Each row was made from one path, in order. Every step used is in the known rows, and no mark comes twice. Write each row's path.
In the rows, 128 means zero.
Known rows
voper/zabif: 143  97  119  123  117  121  139  115  124  80  146  118  85  148  121  150  99  128  102  137  126  138  169  118  91  127  117  136  100  146  141  137  111  103  165  150  168  109  150  117  151  129  134  134  136  110  114
zabif/sovotar/tuganet: 133  144  164  157  121  130  138  113  153  111  119  112  115  144  114  127  79  119  131  111  109  117  156  109  105  106  95  190  152  153  121  161  96  96  175  151  169  116  146  148  196  135  118  106  150  121  109
zabif/voper: 150  118  139  145  125  140  137  108  146  97  125  108  98  138  140  114  92  101  94  122  128  120  166  90  102  98  83  144  157  148  108  144  128  119  166  150  157  103  163  121  142  121  120  127  152  103  82
zuva/piver: 114  128  153  149  100  106  98  105  142  105  118  122  96  135  133  108  129  91  108  116  111  148  165  94  99  136  119  137  124  156  121  164  160  119  150  147  152  100  142  108  121  145  144  121  121  111  141
tuganet/sovotar/bibe: 137  124  164  158  138  131  83  89  129  103  106  115  136  158  110  143  115  94  144  109  102  106  165  88  104  107  128  169  134  154  126  157  144  115  168  134  161  104  140  138  150  141  153  113  128  153  132
tuganet/sovotar/bibe/fegim/nulor: 139  137  149  150  143  117  91  95  116  79  94  108  135  158  110  153  111  97  151  121  106  105  168  80  95  120  140  170  141  145  130  158  147  122  164  128  161  102  142  142  155  149  137  110  134  145  131
bibe/sovotar/piver: 149  95  127  118  111  114  106  89  131  92  113  109  93  163  133  148  104  69  137  141  118  122  178  114  88  148  151  197  143  144  98  141  138  94  182  144  159  101  140  130  155  144  113  118  145  109  125
nozav/bibe/sovotar: 139  109  94  123  134  108  116  85  139  110  129  108  106  159  127  160  101  96  114  112  128  150  175  92  98  108  118  154  133  142  114  127  110  101  164  155  173  109  148  127  140  129  139  109  160  91  132
sovotar/bibe/fegim: 138  131  129  137  135  122  103  101  131  76  102  114  109  155  115  152  118  121  147  119  121  115  173  94  94  119  129  157  125  151  129  157  143  110  171  142  154  100  160  125  162  160  100  108  137  86  106
bibe/fegim: 151  133  119  124  127  98  122  107  129  54  99  109  114  153  125  145  115  113  127  150  126  129  174  85  99  160  135  134  126  147  132  148  132  126  192  142  158  104  165  120  152  158  100  117  141  82  102
tuganet/sovotar/piver/fegim/bibe: 137  113  157  145  124  117  100  97  123  82  97  129  137  158  89  145  129  65  141  142  95  102  164  95  107  125  137  173  142  146  130  132  139  134  163  139  152  104  128  128  141  147  168  117  120  174  154
voper/zabif/sovotar/nulor/fegim/bibe: 137  104  137  147  127  122  159  127  141  82  141  119  88  138  114  139  92  133  117  132  142  132  163  141  76  104  100  172  129  145  139  140  89  102  157  128  160  131  139  126  173  142  136  128  137  118  129
nulor/sovotar/tuganet: 148  167  169  138  121  142  117  106  130  104  128  112  117  149  102  152  112  107  145  115  103  147  165  113  90  135  130  175  143  160  129  143  118  99  157  176  175  113  142  150  154  155  152  92  131  125  79
nulor/fegim/bibe/nozav: 129  145  139  133  123  104  116  112  152  92  123  117  105  130  119  120  106  135  124  143  123  99  161  114  84  120  123  133  146  157  105  127  119  130  152  153  132  120  140  93  133  172  119  125  99  109  109
nozav/bibe/fegim/nulor/sovotar/tuganet: 136  147  104  125  149  100  140  105  109  80  115  111  109  149  100  178  109  119  130  120  119  148  166  87  93  118  119  141  146  141  134  119  107  118  136  163  179  102  151  144  150  146  143  100  155  95  122
voper/zabif/fesad/zapesud: 121  86  121  121  84  132  153  131  133  95  139  123  76  158  104  151  96  112  107  129  131  139  169  86  85  122  97  137  107  160  147  125  106  103  159  150  169  123  164  117  145  138  100  142  157  105  110
bibe/sovotar: 153  117  116  121  118  113  99  87  145  95  118  96  101  164  150  138  92  81  123  133  127  136  183  101  92  144  149  179  132  140  102  159  134  99  197  143  158  113  147  122  151  138  107  116  146  96  105
tuganet/sovotar: 144  125  164  151  132  119  95  92  129  97  110  112  138  156  118  133  112  88  125  127  104  115  165  86  109  130  127  155  135  152  128  150  136  122  178  137  164  108  140  134  140  134  159  120  128  155  132
bibe/nozav: 142  139  117  125  112  99  110  102  138  116  135  108  102  150  125  115  120  140  135  136  120  107  165  99  112  139  129  135  133  158  114  154  123  97  178  168  154  92  150  122  129  135  96  122  143  125  110
nozav/bibe/fegim: 139  121  97  124  142  98  132  99  127  81  117  117  113  153  110  166  116  119  118  123  126  146  170  82  103  120  108  123  129  147  134  119  111  122  161  153  173  103  160  125  139  142  134  110  156  83  131
bibe/fegim/tuganet: 156  132  131  127  126  92  134  117  115  52  88  121  116  152  123  156  115  121  128  115  130  121  164  80  90  165  155  145  118  140  130  146  134  127  195  138  161  99  163  124  170  157  99  119  149  93  93
zuva/piver/fegim/tuganet: 114  138  131  143  92  97  106  105  143  77  97  139  107  136  115  119  140  74  108  104  115  148  164  84  92  138  142  139  111  147  126  165  159  144  154  147  141  98  138  100  122  147  142  116  128  131  124
fegim/nulor: 135  149  149  139  140  92  133  112  97  93  125  107  92  135  130  121  95  97  110  131  122  120  166  107  106  125  136  140  145  129  127  150  136  114  138  167  154  92  137  124  154  134  131  122  133  110  128
nulor/fegim/bibe/sovotar: 133  135  138  132  126  111  111  105  155  81  115  112  104  138  131  133  91  105  119  142  126  113  169  115  74  123  133  154  148  148  99  131  124  131  162  141  134  130  140  91  144  173  125  121  100  94  106
zabif/sovotar/piver/fegim/bibe/nozav: 137  126  142  150  113  110  131  112  161  101  115  131  111  136  99  120  100  101  150  137  117  105  169  108  99  107  110  189  143  150  120  150  103  105  168  147  156  105  135  129  172  145  113  107  151  127  139
fesad/zabif/sovotar/bibe: 126  125  103  158  129  163  120  120  142  126  128  104  109  132  120  123  114  109  112  96  135  105  173  99  121  87  104  164  126  139  117  167  117  108  164  146  169  124  139  128  157  132  117  129  157  99  117
zuva/piver/fegim/bibe: 106  145  127  141  97  101  97  109  154  86  107  130  108  138  116  108  137  72  109  131  116  147  170  87  104  126  130  137  120  146  130  166  159  143  149  149  134  117  137  91  114  155  144  114  112  118  144
zuva/piver/fegim/nulor/sovotar/bibe: 110  158  129  146  101  103  96  101  139  80  106  128  98  130  109  120  135  66  128  119  114  157  175  92  82  122  141  147  124  148  129  172  162  137  125  154  146  98  132  110  114  153  146  104  124  127  127
zabif/sovotar: 144  132  160  161  124  117  127  108  163  110  122  117  113  134  128  111  79  113  125  116  128  127  171  102  100  108  96  173  134  152  122  165  101  100  181  142  170  110  147  131  177  134  118  111  153  102  119
sovotar/nulor/fegim: 133  119  164  147  143  114  143  106  124  77  116  120  98  146  111  123  146  98  112  129  139  124  152  157  90  132  116  150  171  152  126  129  121  133  150  139  135  120  145  122  136  158  151  124  112  126  124
piver/fegim: 137  139  106  123  117  109  117  95  149  63  107  130  120  153  102  129  129  72  108  142  123  135  175  97  110  128  134  128  116  148  135  151  125  147  173  163  143  104  148  101  129  141  129  112  131  120  101
zabif/fesad: 121  114  156  135  89  119  138  118  145  115  111  123  81  149  122  124  102  85  113  120  116  130  167  65  110  123  99  136  130  155  145  139  124  107  167  162  153  106  154  114  138  147  78  121  147  98  115
voper/zabif/sovotar: 145  101  125  140  115  123  146  118  146  89  145  119  88  139  121  140  77  132  114  129  131  137  171  116  83  111  102  160  105  148  139  150  92  93  169  138  177  113  146  128  174  126  125  127  152  110  117

Which path is each row?
146  128  165  154  126  112  108  106  111  105  99  130  131  152  112  149  116  121  143  69  112  96  151  83  93  124  156  177  122  144  119  153  142  109  177  138  159  92  139  140  170  139  134  119  146  160  114 => fegim/tuganet/sovotar/bibe/nozav
108  151  123  141  99  93  104  103  136  76  106  126  97  132  117  110  133  65  108  130  115  150  170  89  95  132  138  133  125  144  129  169  159  146  134  154  140  96  133  103  113  145  143  115  122  126  136 => zuva/piver/fegim/nulor
146  154  169  142  136  104  129  111  95  93  127  117  91  130  109  138  104  86  141  134  114  132  172  118  85  133  145  168  151  139  127  138  134  104  120  171  169  86  126  141  151  149  150  107  132  122  122 => fegim/nulor/sovotar/piver
156  164  128  127  138  90  128  114  110  51  103  102  107  141  123  151  104  106  143  150  128  139  179  87  83  158  152  147  138  138  134  150  134  122  161  152  168  99  151  133  154  160  109  106  143  87  95 => bibe/fegim/nulor/sovotar
137  117  173  150  142  110  151  112  113  75  108  130  100  144  110  129  146  103  112  106  141  119  145  154  84  134  129  156  164  145  125  128  123  132  153  136  133  117  144  125  149  158  150  127  119  134  118 => sovotar/nulor/fegim/tuganet
138  118  175  158  143  119  113  96  124  81  102  116  131  155  107  133  135  85  126  127  117  114  154  124  94  129  126  163  166  152  127  137  129  137  161  124  148  118  137  137  135  148  175  121  115  172  138 => tuganet/sovotar/nulor/fegim
143  119  105  128  141  94  140  107  118  81  107  126  116  149  108  173  117  124  118  98  129  142  162  79  95  124  121  132  122  141  134  117  112  123  163  150  174  98  160  128  153  142  133  112  162  90  124 => nozav/bibe/fegim/tuganet
140  98  120  135  113  116  155  120  129  72  136  127  82  136  103  150  85  113  124  141  124  128  172  124  79  110  113  171  112  141  140  140  94  103  147  142  171  103  136  130  175  129  130  126  152  128  128 => voper/zabif/sovotar/piver/fegim/nulor
110  142  117  136  95  101  91  103  158  85  103  123  107  144  124  112  130  65  115  133  119  150  176  85  97  130  142  150  124  143  120  170  160  137  157  144  135  119  134  95  116  156  136  112  117  115  141 => zuva/piver/fegim/bibe/sovotar
151  106  184  152  124  109  123  108  101  95  95  140  127  149  107  152  120  96  132  83  106  99  149  93  94  141  153  179  128  140  122  131  139  118  172  140  161  89  136  140  171  141  154  125  139  165  129 => fegim/tuganet/sovotar/piver
137  131  96  125  149  88  139  103  112  78  116  113  106  147  110  165  108  117  117  125  128  141  169  84  99  117  115  125  137  136  134  121  112  122  141  157  173  97  153  129  145  139  134  110  156  86  137 => nozav/bibe/fegim/nulor
110  166  132  140  97  101  107  104  134  77  106  125  101  135  107  123  133  68  121  124  106  155  167  95  89  134  140  150  134  147  127  167  155  140  127  161  147  102  130  116  119  151  151  105  122  137  122 => zuva/piver/fegim/nulor/sovotar/tuganet
144  170  161  150  144  111  117  108  103  99  127  109  96  132  117  137  98  98  143  117  120  135  176  109  83  113  143  166  144  139  129  154  137  100  124  169  166  94  129  140  155  148  141  100  134  110  108 => fegim/nulor/sovotar/bibe
143  107  115  130  141  97  135  103  110  79  101  130  121  154  98  182  122  114  132  102  117  130  159  78  94  125  124  148  130  143  131  109  115  123  158  143  178  94  151  137  154  143  147  113  159  115  140 => nozav/bibe/fegim/tuganet/sovotar/piver
150  117  184  159  137  108  130  112  99  93  96  131  130  155  113  140  131  99  122  77  123  110  145  104  100  138  153  177  139  136  129  144  136  120  179  133  155  104  137  143  169  138  158  125  140  165  126 => fegim/tuganet/sovotar/nulor
110  138  123  139  92  102  97  98  153  79  105  131  104  138  115  111  141  68  108  127  113  154  170  89  97  136  129  131  115  153  127  167  156  143  152  149  141  102  141  97  109  148  143  115  121  124  131 => zuva/piver/fegim
142  127  160  140  119  108  133  107  136  72  106  137  104  126  116  139  105  118  111  101  124  111  153  115  68  134  135  137  129  156  106  123  123  143  155  146  144  100  147  102  152  161  135  127  113  117  85 => nulor/fegim/tuganet
134  149  134  134  128  100  111  122  137  127  133  108  112  149  127  110  111  137  131  142  123  99  163  95  123  117  132  148  140  140  121  150  128  96  175  165  140  122  140  108  145  152  109  119  121  107  140 => fegim/bibe/nozav
143  136  125  139  120  110  113  97  131  63  87  140  137  155  94  149  130  75  126  100  119  116  165  85  96  121  157  156  112  141  133  152  136  150  175  146  145  100  138  116  150  143  139  109  139  155  101 => piver/fegim/tuganet/sovotar/bibe
156  120  144  133  126  95  126  113  108  51  79  124  127  155  110  166  121  109  143  118  117  109  160  78  87  166  158  163  127  140  128  139  140  129  191  128  163  94  154  135  169  158  117  120  146  126  111 => bibe/fegim/tuganet/sovotar/piver
137  97  88  117  128  109  120  82  135  97  119  121  103  161  107  168  114  79  124  122  120  144  175  101  95  111  123  164  136  143  114  116  113  110  153  156  167  101  142  128  138  133  144  107  158  107  141 => nozav/bibe/sovotar/piver/fegim
114  159  129  142  99  97  102  101  139  77  108  127  100  129  113  115  132  64  118  128  114  159  174  91  87  134  141  138  125  147  129  169  158  140  130  155  147  98  131  108  111  150  150  106  123  128  127 => zuva/piver/fegim/nulor/sovotar
141  116  175  157  146  118  112  98  115  94  106  112  134  164  111  129  139  80  126  123  117  118  155  115  110  131  126  169  162  146  136  148  134  123  172  128  155  117  138  147  140  138  171  120  129  169  148 => tuganet/sovotar/nulor
143  133  131  140  125  105  126  101  125  59  87  138  136  157  93  141  141  69  119  107  125  122  159  96  101  132  156  155  123  137  137  147  131  152  176  144  142  106  137  119  145  141  147  115  138  163  108 => piver/fegim/tuganet/sovotar/nulor
131  150  112  128  126  107  115  109  148  74  108  126  126  152  103  124  125  79  111  148  125  124  174  94  118  114  137  137  122  137  137  149  129  145  171  163  132  124  139  92  136  153  131  111  119  112  119 => piver/fegim/bibe
156  158  151  143  132  134  97  101  139  87  117  115  115  144  107  157  117  111  165  114  119  148  183  101  72  129  137  172  124  163  132  153  134  99  162  153  175  106  151  141  148  168  130  88  138  93  80 => nulor/sovotar/bibe/fegim
136  105  103  128  143  109  129  87  135  100  124  110  100  159  119  160  117  94  116  112  137  149  168  119  87  108  116  160  155  142  114  117  108  111  152  144  162  117  145  130  136  138  148  111  152  102  135 => nozav/bibe/sovotar/nulor/fegim
137  146  95  120  122  106  108  102  154  71  105  117  122  161  115  131  115  68  118  152  129  129  182  91  106  121  152  157  125  130  127  155  132  138  183  155  133  130  137  96  139  153  117  108  126  108  115 => piver/fegim/bibe/sovotar
141  108  154  142  121  118  101  90  125  77  96  132  135  157  90  147  131  63  139  140  95  105  164  96  103  133  136  168  140  152  128  134  137  137  164  141  157  95  132  134  138  142  167  118  127  178  146 => tuganet/sovotar/piver/fegim
139  92  102  121  131  109  121  86  129  109  125  118  98  159  114  168  108  89  125  116  120  142  173  102  96  111  119  167  140  144  110  115  114  98  154  154  175  101  143  132  143  132  146  110  158  102  146 => nozav/bibe/sovotar/piver
143  99  140  147  124  120  165  126  134  75  136  126  86  136  114  145  94  133  117  113  142  134  159  140  68  113  111  173  121  144  137  139  88  103  161  126  165  120  142  133  179  136  136  131  148  127  115 => voper/zabif/sovotar/nulor/fegim/tuganet
142  91  119  134  107  123  151  117  142  74  136  132  87  139  102  151  91  115  125  139  124  131  172  122  79  112  108  170  107  149  138  139  94  102  160  139  171  106  140  129  171  131  130  125  151  126  124 => voper/zabif/sovotar/piver/fegim
113  136  137  151  95  105  93  99  143  80  91  138  116  140  108  126  141  71  122  95  109  140  164  80  88  127  145  153  112  148  126  169  165  143  151  138  142  98  135  110  125  150  150  113  126  147  131 => zuva/piver/fegim/tuganet/sovotar/bibe
156  128  143  137  137  93  131  115  106  50  80  117  129  157  116  159  128  111  136  113  129  116  158  86  90  165  158  161  135  137  134  146  136  131  194  124  158  107  155  139  167  156  119  119  147  124  111 => bibe/fegim/tuganet/sovotar/nulor
108  139  122  139  103  100  101  106  150  84  104  122  104  147  121  111  143  61  114  131  124  152  171  100  98  130  141  158  135  139  125  168  160  136  155  139  131  125  133  101  116  156  141  114  118  123  149 => zuva/piver/fegim/bibe/sovotar/nulor
141  113  116  141  125  120  143  121  133  74  136  113  85  139  115  155  75  139  133  125  134  130  175  112  73  103  114  172  110  141  140  156  100  93  156  132  175  108  146  136  185  135  109  120  157  102  116 => voper/zabif/sovotar/bibe/fegim/nulor
143  136  125  135  118  104  118  98  132  59  88  139  138  154  97  142  128  72  118  108  118  121  164  83  99  132  157  147  111  139  132  149  131  154  180  147  147  100  139  115  145  140  142  113  139  156  100 => piver/fegim/tuganet/sovotar
140  134  135  132  131  110  104  112  141  112  122  100  110  159  144  127  93  96  122  140  129  120  176  97  110  120  146  178  141  128  113  154  137  98  188  148  143  139  138  107  159  154  114  117  124  87  135 => fegim/bibe/sovotar
135  124  178  158  148  118  112  102  123  87  104  114  134  155  107  130  134  87  128  130  118  109  153  122  97  124  125  168  168  148  129  136  130  136  160  124  142  128  133  134  138  155  174  122  110  169  148 => tuganet/sovotar/nulor/fegim/bibe
